Every row comes from one small tree of marks. The marks that hang from a mark follow it in brackets, in alphabetical order. Every link used is in the known rows. Which tree was each row made from?
Known rows
sufal(fevov vibo(bibi kivu)): [-11.0  -4.2 -22.3   0.2  15.6  37.3  10.9  43.1 -23.4 -46.9  -9.2 -17.4
 -36.0   3.0  -8.0   6.7 -38.9   6.5  39.4  18.5 -27.0 -16.4   4.3]
fevov(sufal(vibo(bibi))): [-30.9  24.1  10.6  -7.8  14.0  17.8  -7.5 -35.8   9.9 -35.5  23.4  10.9
  -6.6   8.9  -3.7  19.3 -11.2 -28.8  42.0 -35.9 -49.9  -2.4 -22.7]
fevov(sufal): [ -7.3  12.8  -3.8  -2.0  18.7   1.9 -10.9 -39.9  25.3 -15.9  39.2  19.2
   1.1  17.9  -5.4  11.4  14.7 -28.6  16.6 -42.3 -29.5  -8.2 -17.4]
kivu(sufal): [  5.0  28.3  -7.4  13.0  18.3 -38.3 -23.1 -31.4 -19.4   3.0  12.1  17.5
 -19.5  19.8  20.4  21.1 -15.5  -5.7  23.6  13.4  -2.0  -1.1  39.3]
kivu(bibi): [-26.2 -12.6  19.3 -29.9   7.1 -12.6  16.4   9.6  -4.9  -1.3  10.6  18.5
  28.0 -40.3   6.1 -29.0 -24.7  -1.6  32.2  24.0  14.1  18.0 -53.6]
fevov(sufal(vibo(bibi(guma) kivu))): [-38.6  20.0   8.4 -10.1  11.5  32.6  -4.4 -41.5   5.8 -26.0  25.4  -1.5
 -13.0  -4.8   2.7  -0.4 -24.9  -9.6  46.6 -33.0 -64.3 -26.5 -24.0]
bibi(fevov guma(vibo)): [ 10.6  37.4  -0.4  -1.4  -5.4 -11.3   2.1   3.3 -20.9  74.9 -22.1   2.0
 -29.9 -52.1  21.9 -36.9  33.2  -9.6  25.0 -31.9  -9.2  -1.4  46.8]
sufal(vibo(bibi fevov kivu(guma))): [-37.8 -15.0  -8.3 -28.3  -6.0  48.2  20.1  34.6 -54.6 -18.2 -49.5 -23.4
 -38.2 -24.8   0.3   9.9 -43.6  23.3  14.0  16.1 -44.5  -8.8 -12.7]
bibi(fevov guma(vibo(kivu))): [  4.7  30.0  -5.5  -0.9   6.2   6.7  -3.5   0.5 -21.2  66.1 -18.6  -9.2
 -36.8 -53.6  28.4 -41.2  11.1   6.0  23.9 -24.6 -17.6 -23.0  38.5]
vibo(kivu(fevov sufal)): [  1.4   0.3 -12.8  15.0  56.9  -4.1 -41.6  -6.9 -38.9  -7.4  22.1 -13.7
 -19.7  16.6  49.1  45.8 -44.0  29.0  12.7  43.0  -4.1 -38.4  29.0]
sufal(vibo(fevov)): [ -0.2  -0.3 -19.5 -11.4  -3.1   3.7  14.5  27.1 -34.6  12.2 -35.2 -20.6
 -46.0  17.2  -8.6  39.7  20.9 -30.7   9.6 -29.6 -20.6  33.0  37.6]
guma(vibo(bibi kivu)): [-54.4  12.2  14.7  19.2   8.9  47.3 -23.5  -0.1 -26.6  -8.7   7.1  -5.1
 -21.0 -49.9  34.6 -29.8 -71.3  56.0  33.0  -8.3   3.8 -63.5 -16.6]
kivu(vibo): [  2.7  13.3  26.4   5.3  19.0 -24.0   0.8   1.1 -16.7   6.4  -9.5 -11.9
 -24.1  -4.2   7.0  12.2 -10.2 -42.9  34.1  -9.4 -15.9   9.1  53.3]
fevov(sufal(vibo)): [-13.8  22.5   2.5  -9.0  22.4   8.9  -3.9 -35.5  17.8 -17.5  28.1   5.0
 -11.6  21.6  -8.2  26.9  11.8 -52.1  37.4 -56.8 -44.6   6.0  -2.4]
guma(fevov(sufal)): [ 10.3  10.3   4.2  -1.1  37.4  -6.3 -28.4  -5.6  -5.5  -5.1   7.5  17.7
 -17.1  29.5  19.3  36.4  42.2  -1.1 -16.2 -15.0 -11.1  19.7   5.2]
vibo(bibi fevov(sufal)): [-28.5  -7.2 -26.6   0.1 -19.2  11.4  -8.4   1.4 -29.5 -20.0 -10.5  25.6
 -28.0   2.7  -4.0  15.9  -2.1  30.0  -6.2   1.1 -28.8  -7.0 -32.9]
guma(vibo(bibi kivu(fevov))): [-45.6   8.8  15.6  23.0  21.8  36.4 -33.0  14.9 -45.0  -2.8  10.0  -7.8
 -14.3 -46.5  48.8  -3.5 -62.7  56.4  32.6   6.5  14.3 -58.7  -3.7]
bibi(fevov guma(vibo(kivu)) sufal): [-15.7  41.5  -0.3 -13.9   4.9   0.3 -39.7  -0.5  -2.7  67.8  -2.1  -5.3
 -45.6 -28.5  38.1   1.6  25.6 -14.9  37.2  -9.7 -40.0 -29.5  46.6]
bibi(fevov sufal): [  4.9  21.0  -9.3 -14.5  31.6 -13.0 -56.1  10.2  24.0   6.2  -7.5   7.2
 -32.0  32.0  16.9  60.8  28.6 -40.2   2.5  28.3 -27.3  10.5  14.3]
vibo(bibi(sufal)): [-49.7  10.5  19.6  -5.2 -19.3  14.0 -32.7  -1.0  -2.2 -32.4   0.5  15.3
   3.2  -6.8  14.5  14.2 -39.4  33.9  21.1  54.4 -25.1 -23.0 -36.9]

Write each row's tree
[-30.0 -12.8  -1.8 -27.7  45.8  22.5 -29.3   5.7   8.9 -15.3  12.0  -6.9
 -11.3 -13.7  27.0   1.3 -47.4  12.4  21.1  44.1 -21.1 -26.8 -47.5]
vibo(kivu(bibi(fevov sufal)))
[  7.1  21.3   9.4 -11.1 -14.0 -15.8   8.9 -14.2 -17.4  47.5   0.1  10.0
  -7.4 -17.4  14.0 -19.3  51.3   8.8   4.7 -22.9 -28.4   8.7  26.4]
bibi(guma(fevov(sufal)))
[ -6.7  26.4  -5.9   7.8 -17.9  -4.0  13.2  -6.4 -31.9  61.3  11.7  -2.7
 -25.0 -48.0  21.1 -52.0   1.3  17.4  43.7 -34.2  -9.2 -38.5  54.5]
bibi(guma(vibo(kivu(sufal(fevov)))))
[-15.3  20.7 -13.2  25.7  32.6  12.3 -24.7  -1.5 -26.9  14.2  23.4  -0.6
 -41.0 -16.9  32.2  -9.5 -34.2  13.9  37.1 -32.2  14.1 -49.5  41.8]
guma(vibo(kivu(sufal(fevov))))
[-34.9   9.3  -7.5  17.1 -17.6  15.5 -10.5  24.6 -50.1  20.1 -18.9  10.5
 -37.0 -37.0  18.8  -7.9 -15.3  35.5  14.4 -26.3  17.3 -20.6  10.4]
guma(vibo(bibi fevov))
[-55.9 -32.1 -20.5 -34.7 -18.4  50.7 -11.1  41.0 -47.5 -17.8 -36.5  -2.8
 -33.4 -25.6  11.3  11.5 -46.7  64.9 -12.8  63.2 -48.2 -48.2 -44.1]
vibo(bibi(sufal) fevov kivu(guma))
[-15.0  34.8  22.5 -30.0 -20.4 -17.6 -14.2   8.5 -18.5  54.0 -15.3 -10.5
 -30.3   4.0  23.5  34.0  53.7 -20.8  31.1  -1.5 -51.3  21.2  58.6]
bibi(guma(fevov) sufal(vibo))
[  3.7   7.8  44.7 -35.9  31.0 -17.0  20.6  22.1 -40.0  14.6 -29.7   8.8
 -11.7 -32.4   8.2  11.9  19.8 -50.0  18.3  -9.5 -32.6  26.8  38.8]
kivu(guma(fevov(sufal)) vibo)
[ -6.6  48.2  23.3  21.0  41.0 -51.1 -37.1 -25.6 -45.0 -10.9 -15.8  16.1
 -48.5   1.4  35.7  30.9 -52.7 -24.9  61.0  40.3 -27.1   4.2  65.7]
kivu(sufal vibo(bibi(fevov)))
[-37.1  -8.3 -20.9  -7.2 -32.6   4.8 -26.0  28.7 -34.8  -8.4 -27.7  15.2
 -35.6   9.2   6.6  38.9  -3.0  36.4  -6.8  41.0 -24.1  -6.5 -14.7]
vibo(bibi(sufal) fevov)
[-38.3  14.9  -8.9  15.9  -9.1  16.8 -14.8   5.3 -38.4  12.6   1.1  19.8
 -35.5 -28.3  16.3  -2.9  -7.4  21.3  22.2 -47.0   2.9 -24.4   2.8]
guma(vibo(bibi fevov(sufal)))
[-33.1  27.5  15.3 -14.2 -24.5   1.5 -25.5  -1.0  -9.1   6.6 -20.0  15.5
  -9.2 -29.1  20.5  -5.8 -12.9  26.3  25.6  55.7 -42.9 -13.5 -16.7]
vibo(bibi(fevov guma sufal))
[-29.0  32.3  18.8 -11.0  -9.4   0.2 -34.5   4.1 -22.9  68.2   7.0  -6.1
 -37.1 -22.9  45.9   3.3  31.8  18.1  27.7 -12.8 -29.2 -29.2  52.4]
bibi(guma(fevov vibo(kivu)) sufal)
[-23.7  10.4  50.0 -31.6  -2.5 -44.0  36.4   3.9 -30.1  41.0  -2.4   4.0
   6.8 -71.8  13.2 -48.5 -19.4 -37.7  77.4   6.7 -16.4  24.5  15.3]
kivu(bibi(guma) vibo)
[-16.5   9.6 -29.7  21.5  21.5   9.8 -24.0   5.4 -48.9  33.0   0.1  -5.5
 -64.5 -10.6  32.8   7.8 -18.6  20.8  16.2 -40.4   9.8 -40.4  48.5]
guma(vibo(fevov kivu(sufal)))
[-21.0  35.2  26.1 -30.7  13.5 -55.5  10.3 -14.4 -53.7  37.8  -1.7  22.0
 -10.8 -34.2  36.0 -10.5 -12.5 -13.6  74.6  21.5 -14.1  41.2  25.5]
kivu(bibi(guma(fevov)) sufal(vibo))
[-41.6  -0.7  21.7 -26.6  11.9  50.8   7.2  21.0 -40.0 -32.9 -37.0 -21.9
 -17.9 -29.8  13.9   2.9 -57.7  27.2  25.0  29.1 -41.9 -12.0 -22.9]
sufal(vibo(bibi kivu(guma(fevov))))
[-22.6   2.4 -26.6  13.5  21.0  29.7 -18.9   1.5 -26.7  24.2  14.0  -4.9
 -53.5 -12.6  20.6   2.6  -4.1  10.3  12.6 -67.6  -3.2 -43.5  20.9]
guma(vibo(fevov(sufal) kivu))
[-33.4  -4.9  -4.3   3.6  29.8  52.1 -34.6   1.2 -11.9 -47.5 -18.6  -8.9
 -20.5 -21.0  28.3 -10.3 -81.4  66.6   2.0  65.0 -31.4 -50.4 -54.9]
vibo(bibi(fevov) kivu)
[-20.3  39.4   6.3   8.8  14.1 -22.0 -19.3 -26.4 -34.7 -16.0  -4.2  10.3
 -28.8  12.3  21.6  29.4 -42.5  -5.3  50.9  19.2 -22.6   5.6  33.8]
kivu(sufal(vibo(bibi)))
[-22.6  27.0  16.5 -13.7 -10.8  14.4   9.1   5.9 -27.4  -0.7 -37.2 -11.7
 -21.5 -26.3   6.0  -1.8 -19.8  -4.1  41.6  10.3 -42.0  15.0   6.2]
sufal(vibo(bibi(fevov guma)))
[ -1.5  30.2  -2.5 -21.7  36.2  -5.7 -49.8  13.3  15.6   3.7 -18.5  -7.1
 -45.2  36.9  13.9  75.6  26.2 -63.0  22.7  14.5 -42.6  24.2  30.1]
bibi(fevov sufal(vibo))
[-20.2   3.8  31.9 -29.9  27.8 -46.2  -1.6  29.6  -8.6   3.2  16.7  14.1
  -8.8 -18.9  10.1  12.1 -10.8 -67.8  76.3  25.0 -10.6  25.8  16.9]
kivu(bibi(sufal(fevov)) vibo)
[-42.2 -21.6 -37.1   1.6   6.4  49.4 -21.1  -3.9 -29.6 -38.1  -2.8   1.9
 -42.6   2.0  10.2   7.7 -45.7  63.3  -8.7  14.6 -47.5 -51.9 -49.8]
vibo(bibi fevov(sufal) kivu)
[-42.8  20.9  27.7 -12.6 -36.0   2.6 -22.6   3.1 -23.1   6.6 -13.2  15.3
  -2.2 -25.0  26.1  -4.1  -8.1  49.4  19.9  53.1 -35.0 -13.4 -12.4]
vibo(bibi(guma(fevov) sufal))
[-25.7   1.6  -8.6  -8.6 -16.5  16.3   8.8  26.7 -44.7 -11.7 -42.4 -12.3
 -39.8  -0.2  -3.9  28.7 -12.8   2.3  18.1   1.2 -27.2  19.4   7.4]
sufal(vibo(bibi fevov))
